Each row comes from the steps of one path. Every step used is in the known rows, and no mark comes twice. Write the path behind each row, first mark first.
Known rows:
y, s, t, b: [ 0.62 -5.15  0.17 -0.80  2.11  1.44 -1.25 -5.26 -0.96  2.37 -3.03  0.99
 -0.47  0.81 -2.35 -1.98 -1.40 -1.68 -0.08  1.53  4.42  1.16 -2.15  0.30
 -2.82  2.40]
t, b: [ 0.04 -3.62 -0.92 -0.24  2.91  0.62  0.01 -6.10 -1.67  1.92 -2.94 -2.47
 -1.14 -1.14  0.31 -1.29 -0.66 -0.60 -0.45  1.03  1.73 -0.88 -1.03 -0.53
 -1.16  1.96]
s, v, y: [-0.72 -1.44  0.42 -0.47 -0.61  1.35 -0.47 -2.57 -0.29 -0.04 -2.48 -2.46
  1.09 -3.29 -3.32  0.04  2.10  1.03  0.99 -0.91  0.76  1.75 -0.93 -1.14
  1.06  1.07]
n, y: [-1.39 -2.89 -1.06 -0.11  2.41 -0.39 -1.21 -4.03 -0.57  1.78 -0.50 -1.64
 -0.06 -3.39  0.59  1.13  1.13  3.33  1.38 -1.28  1.01 -1.48 -3.23 -0.29
  1.01  0.94]
s, v, y, n: [-0.59 -0.78  0.80  1.21 -0.31  1.42  0.52 -2.42 -1.39 -0.56 -3.47 -1.41
  1.03 -1.65 -4.40  1.20  1.10  2.58  0.74  0.39 -0.60  1.10 -1.56  0.80
  0.55 -0.45]
v, b: [ 0.65 -2.45 -0.34  0.55  0.94  0.39  1.67 -8.03 -3.83  2.61 -1.99 -1.82
 -1.12 -0.37 -0.33 -1.21  0.24 -0.19 -1.09  0.16  3.59 -1.22 -3.05 -2.17
 -2.28  2.81]
n, y, s, v, b: [-1.11 -3.83  0.74 -0.82  2.21  2.03  1.69 -2.84 -1.01  1.02 -1.22 -0.16
  1.98 -0.16 -2.05  1.61 -0.93 -1.10  0.34 -1.72  2.08  0.76 -4.44 -1.45
 -1.34  0.50]
b, n, y: [-2.66 -4.17 -0.18 -1.41  3.06 -0.73 -1.63 -4.06 -1.69  3.36 -0.99 -2.81
 -0.95 -5.51  1.40  0.20  0.38  4.42  1.91 -0.75  1.82 -3.12 -1.50 -0.05
  1.37  0.03]
n, y, v: [-0.38 -4.27 -0.56 -1.59  3.34  0.37  0.83 -0.80 -1.37  2.13  0.40 -0.37
  1.35 -2.13  1.44  2.75  2.03  3.59  2.20 -2.36 -0.20 -0.60 -3.18 -0.91
  1.17  0.92]
t, b, v, s, y: [ 0.74 -3.70 -0.68 -0.82  1.47  3.69 -0.36 -4.53 -1.86  2.84 -2.88 -0.51
 -1.17  1.16 -1.21 -2.74 -1.27 -2.06  0.33 -0.64  2.03 -1.30 -1.21 -3.65
 -0.18  0.48]
y, n: [ 0.04 -2.28  0.19  1.96  1.36  0.45  0.43 -5.90 -2.88  1.34 -3.11 -0.36
 -0.92 -0.51 -1.83  0.21  0.62  3.34  0.08  1.62  0.28 -1.24 -2.86  0.77
 -0.97  0.40]
b, v, s: [ 1.76 -3.88  1.59 -0.83  0.69  3.06  0.12 -5.02 -3.48  2.71 -1.64 -0.14
 -1.09 -0.75 -1.39 -2.01  0.17 -0.03  0.38  0.45  2.21 -1.46 -3.06 -3.98
 -0.82  1.79]
v, y, n: [-0.14 -0.63 -0.18  1.15 -0.35  0.43 -0.45 -3.65 -2.91  1.16 -2.95 -0.91
 -0.41 -2.17 -1.65  1.21  1.74  3.30  0.60  2.07  1.08  0.08 -1.39  2.04
 -0.06  0.36]
s, t, b: [ 0.48 -3.89 -1.30  0.41  1.90 -0.48 -0.98 -6.36 -0.66  2.01 -2.85 -0.79
 -1.48  0.02 -1.84 -3.05 -1.09 -0.23 -0.08  0.36  3.28 -0.67 -1.94 -1.28
 -1.89  3.06]
v, y: [-0.19 -1.47 -0.49 -0.53 -0.49  0.23 -1.41 -4.19 -1.97  1.72 -1.74 -2.18
 -0.13 -3.68 -0.75  0.05  2.64  1.89  0.58  0.59  2.40  0.60 -1.08  0.18
  0.19  1.67]
b, n, y, v: [-1.62 -5.36  0.09 -2.71  3.72 -0.16  0.25 -0.87 -2.23  3.72 -0.19 -1.46
  0.68 -4.05  2.65  1.87  1.22  4.27  2.75 -1.40  0.60 -2.22 -1.74 -0.53
  1.29  0.12]
s, y: [-1.47 -2.02 -1.50  0.42  0.31  1.54 -1.35 -5.79 -0.54  2.03 -2.44 -0.72
 -0.10 -0.98 -1.75 -0.51  2.28  2.19  0.84 -1.56  1.52 -0.23 -1.62 -1.17
  1.04  0.15]
t, b, n, y: [-2.25 -4.68 -1.18 -1.84  4.64 -0.88 -1.21 -3.90 -1.09  3.46 -1.79 -3.70
 -1.34 -4.47  2.60 -0.43 -1.78  1.83  1.29  0.17  1.54 -3.42 -0.29  0.58
  0.81  0.34]
t, b, v, y: [ 0.66 -1.92 -0.01 -0.33  1.59  1.32 -0.63 -3.51 -2.53  2.86 -2.91 -2.92
 -0.80 -3.36  0.49 -1.22  0.65 -0.15  0.18  1.95  1.29 -0.67 -0.70 -0.93
  0.77  1.91]
v, b, n, y, s, t: [-1.39 -5.06  0.35 -1.85  1.47 -0.22 -0.74 -4.54 -2.39  4.27 -0.77  0.68
 -0.27 -1.77 -0.66 -0.94 -1.80  1.23  0.85 -0.34  6.38 -1.58 -3.77 -0.31
 -2.57  1.16]
s, t: [ 0.41 -2.89 -0.35  0.55  0.19 -0.24 -1.48 -6.37 -1.01  1.85 -2.01  0.09
 -0.96 -0.96 -2.86 -2.41  1.07  2.34  0.49 -0.58  3.39 -0.65 -3.35 -1.70
 -1.13  2.72]

Which path is each row?
[ 0.54 -4.70  0.45 -1.98  2.24  0.80  3.12 -4.56 -5.24  4.55 -1.75 -1.36
 -0.23 -1.00  1.56 -0.21  0.74  0.64  0.36  0.34  3.18 -1.77 -1.53 -2.30
 -2.04  1.72] -> y, v, b, n
[ 0.93 -5.51 -0.12 -2.87  2.73  1.49  1.18 -0.46 -1.96  1.73  1.23  0.59
  1.45 -0.26  1.12  1.65  0.64  1.25  2.05 -2.69  1.69  0.00 -2.74 -2.33
 -0.42  0.83] -> n, y, v, s
[ 0.95 -2.99 -0.28  1.10  1.65  3.77  0.64 -4.15 -3.10  2.30 -3.94  0.56
 -1.31  2.72 -2.22 -1.80 -2.15 -0.62  0.22  0.63  0.25 -1.87 -1.61 -1.73
 -0.72 -0.80] -> t, b, v, s, y, n
[ 0.11 -2.32  0.40  0.59  0.74  1.29  2.42 -6.24 -2.30  0.94 -2.33 -2.09
  0.25  0.45 -3.19 -0.98 -0.17 -1.16 -1.06 -1.16  1.97 -0.27 -3.00 -3.53
 -1.68  1.95] -> s, v, b
[-1.73 -4.18  0.34 -0.99  2.72  1.27 -1.45 -2.67 -0.80  1.88 -0.57  0.20
  0.81 -2.68 -0.12  2.02  0.84  2.06  1.40 -0.28  2.19  0.23 -3.46  1.10
 -0.12  0.17] -> n, y, s
[-1.35 -1.20 -1.11  2.38  0.28  1.62 -0.33 -5.25 -1.77  1.68 -3.55  0.45
 -0.47  0.29 -2.86  0.51  1.15  3.61  0.52 -0.20 -0.16 -0.64 -1.90  0.75
  0.55 -1.05] -> s, y, n
[-0.85 -5.14 -0.92 -1.26  3.26  0.30 -1.92 -3.16  0.48  2.26 -1.19  1.02
  0.30 -0.71 -1.06 -0.25 -1.94 -0.05  0.84 -0.59  3.75  0.05 -3.18  0.98
 -1.60  1.46] -> n, y, s, t, b
[ 2.28 -4.92  0.83 -2.47  1.40  2.28  1.84 -2.63 -3.31  1.97 -0.37  0.79
  0.88  1.21 -0.40  0.11  1.07 -0.19  1.02 -0.76  2.45  0.91 -2.22 -3.03
 -1.72  1.90] -> y, v, s
[-0.99 -4.03  1.94 -0.78  1.60  3.13  0.22 -3.35 -0.73  0.20 -2.96  0.12
  1.50 -0.75 -4.06  0.29  0.64 -0.71  0.16  0.16  1.22  2.11 -2.61 -0.53
 -0.93  0.25] -> y, s, v
[ 0.26 -3.73 -0.22 -1.16  0.41  0.81 -2.01 -3.30 -0.80  2.34 -2.75  0.65
  0.23 -1.05 -2.29 -1.24 -0.27 -1.40  0.33  1.58  5.24  2.43 -0.73  1.43
 -2.20  2.20] -> v, y, s, t, b
[ 0.12 -2.95  0.51 -1.23 -1.54  0.75 -2.54 -3.43 -1.08  2.03 -2.04  1.31
  0.85 -1.88 -3.27 -0.51  1.79  0.77  0.90  1.21  5.51  2.63 -2.16  0.85
 -1.45  1.95] -> v, y, s, t
[-0.41 -4.95 -0.49 -1.05  2.63 -0.87 -1.57 -6.50 -1.62  3.62 -3.07 -1.91
 -2.02 -1.82 -0.68 -3.78 -2.04  0.81  0.61  1.13  4.17 -2.36 -0.47 -0.70
 -1.46  2.30] -> s, t, b, n
[ 0.61 -0.42  0.92  1.54 -0.48  1.65  0.06 -3.11 -3.53  1.90 -3.21 -0.73
 -0.57 -2.82 -1.79  0.66  1.81  3.65  0.76  2.55 -0.12 -1.06 -2.74  0.48
  0.81  0.34] -> b, v, y, n
[-1.34 -5.89 -0.87 -2.74  5.58 -0.30  0.68 -0.93 -1.99  3.71 -0.77 -2.23
  0.15 -3.24  3.41  1.37 -0.87  1.88  2.21 -1.01  0.28 -2.49 -0.33 -0.14
  0.50  0.43] -> t, b, n, y, v
[ 1.16 -1.58 -0.08  1.78  0.33  0.55 -0.75 -3.57 -2.54  2.56 -3.95 -0.12
 -1.41 -0.80 -2.59 -1.59 -0.89  1.74  0.51  2.23  1.19 -1.12 -2.09  0.32
 -0.61  1.73] -> s, t, b, v, y, n
[ 0.22 -4.32  1.14 -0.47  0.26  1.27 -1.70 -5.32 -1.23  2.18 -2.27  2.16
  0.09 -0.33 -3.62 -1.17  0.67  0.85  0.43  0.81  4.74  1.46 -3.52 -0.24
 -2.09  1.90] -> y, s, t
[-1.83 -4.93 -1.36 -1.69  3.53 -1.80 -2.30 -4.08 -0.17  3.42 -1.51 -2.27
 -1.36 -3.26  0.46 -1.70 -2.31  2.37  1.73 -1.03  3.32 -3.32 -1.34 -0.11
 -0.09  1.43] -> s, t, b, n, y
[ 1.95 -7.10  0.69 -3.48  2.66  0.71  0.95 -2.84 -3.03  3.59 -1.58  0.44
 -0.39  1.35 -0.36 -3.21 -2.47 -1.20  1.31  0.08  4.48 -1.06 -0.02 -2.62
 -2.90  2.17] -> y, v, s, t, b, n
[-2.26 -3.50  0.23 -1.07  2.21  0.06  1.21 -4.04 -1.98  2.34 -1.33 -3.18
  0.17 -3.02 -0.62 -0.17 -1.42  1.29  0.83 -2.13  1.70 -2.92 -2.42 -2.38
 -0.04  0.39] -> s, v, b, n, y
[-0.88 -6.05 -0.97 -2.64  4.34 -1.21 -0.35 -1.36 -0.99  3.96 -0.76 -0.89
  0.03 -2.00  1.55 -0.45 -1.37  2.55  2.14 -1.43  1.86 -2.38 -1.54 -0.90
 -0.37  1.48] -> s, t, b, n, y, v
[-2.54 -5.89  0.26 -2.78  4.95  0.75 -1.54 -2.71 -1.28  3.76 -2.01 -1.71
 -0.32 -3.77  1.90  0.47 -2.17  0.37  1.31  0.98  2.85 -1.59 -0.77  2.13
 -0.57 -0.63] -> t, b, n, y, s
[-0.81 -3.38  1.01 -0.68  1.29  0.87  2.00 -6.12 -3.13  2.51 -3.22 -3.13
 -0.35 -1.65 -2.07 -1.99 -1.03 -0.22 -0.16 -0.37  2.55 -2.02 -1.36 -3.03
 -1.43  1.02] -> s, v, b, n
[ 0.29 -1.09  0.72  0.06 -0.44  1.27 -1.50 -3.69 -2.56  2.47 -2.16 -2.00
 -0.39 -4.31 -0.72 -0.31  2.79  2.15  0.97  1.11  1.51 -0.42 -1.95 -1.50
  1.39  1.56] -> b, v, y
[-2.81 -6.18  1.17 -2.84  5.02  1.50 -0.75 -1.29  0.04  1.84 -2.57 -1.81
  0.85 -3.18 -0.61  0.40 -2.72 -0.69  1.41 -0.50  1.29 -1.05 -0.77  0.86
  0.35 -1.19] -> t, b, n, y, s, v
[ 0.31 -6.48  0.42 -3.71  1.87 -0.08 -0.56 -0.37 -2.01  3.41  0.97  0.79
  0.71 -0.97 -0.20 -0.36 -0.79  2.63  3.07 -2.76  3.94 -1.52 -2.43 -2.73
 -0.46  1.19] -> b, n, y, v, s, t
[ 1.69 -5.54 -0.42 -2.55  1.44  0.20  0.02 -0.69 -1.25  1.85  1.22  2.13
  1.30  0.84 -1.29  0.42  0.03  1.95  2.16 -3.47  3.05  0.07 -3.67 -3.13
 -0.87  1.93] -> n, y, v, s, t
[ 0.02 -6.94 -0.08 -4.39  4.79  0.69  1.20 -0.23 -2.39  3.51  0.09 -1.50
  0.43 -1.17  3.04  0.07 -2.31 -0.04  1.95 -1.23  2.15 -1.93 -0.35 -1.59
 -0.75  0.26] -> t, b, n, y, v, s
[-0.36 -2.67  0.84 -1.49 -0.35  2.02 -1.48 -2.83 -1.97  1.72 -1.88 -0.11
  1.05 -2.88 -1.39  0.82  2.44  0.37  0.67  2.03  3.92  2.65 -1.39  1.63
 -0.46  0.77] -> v, y, s
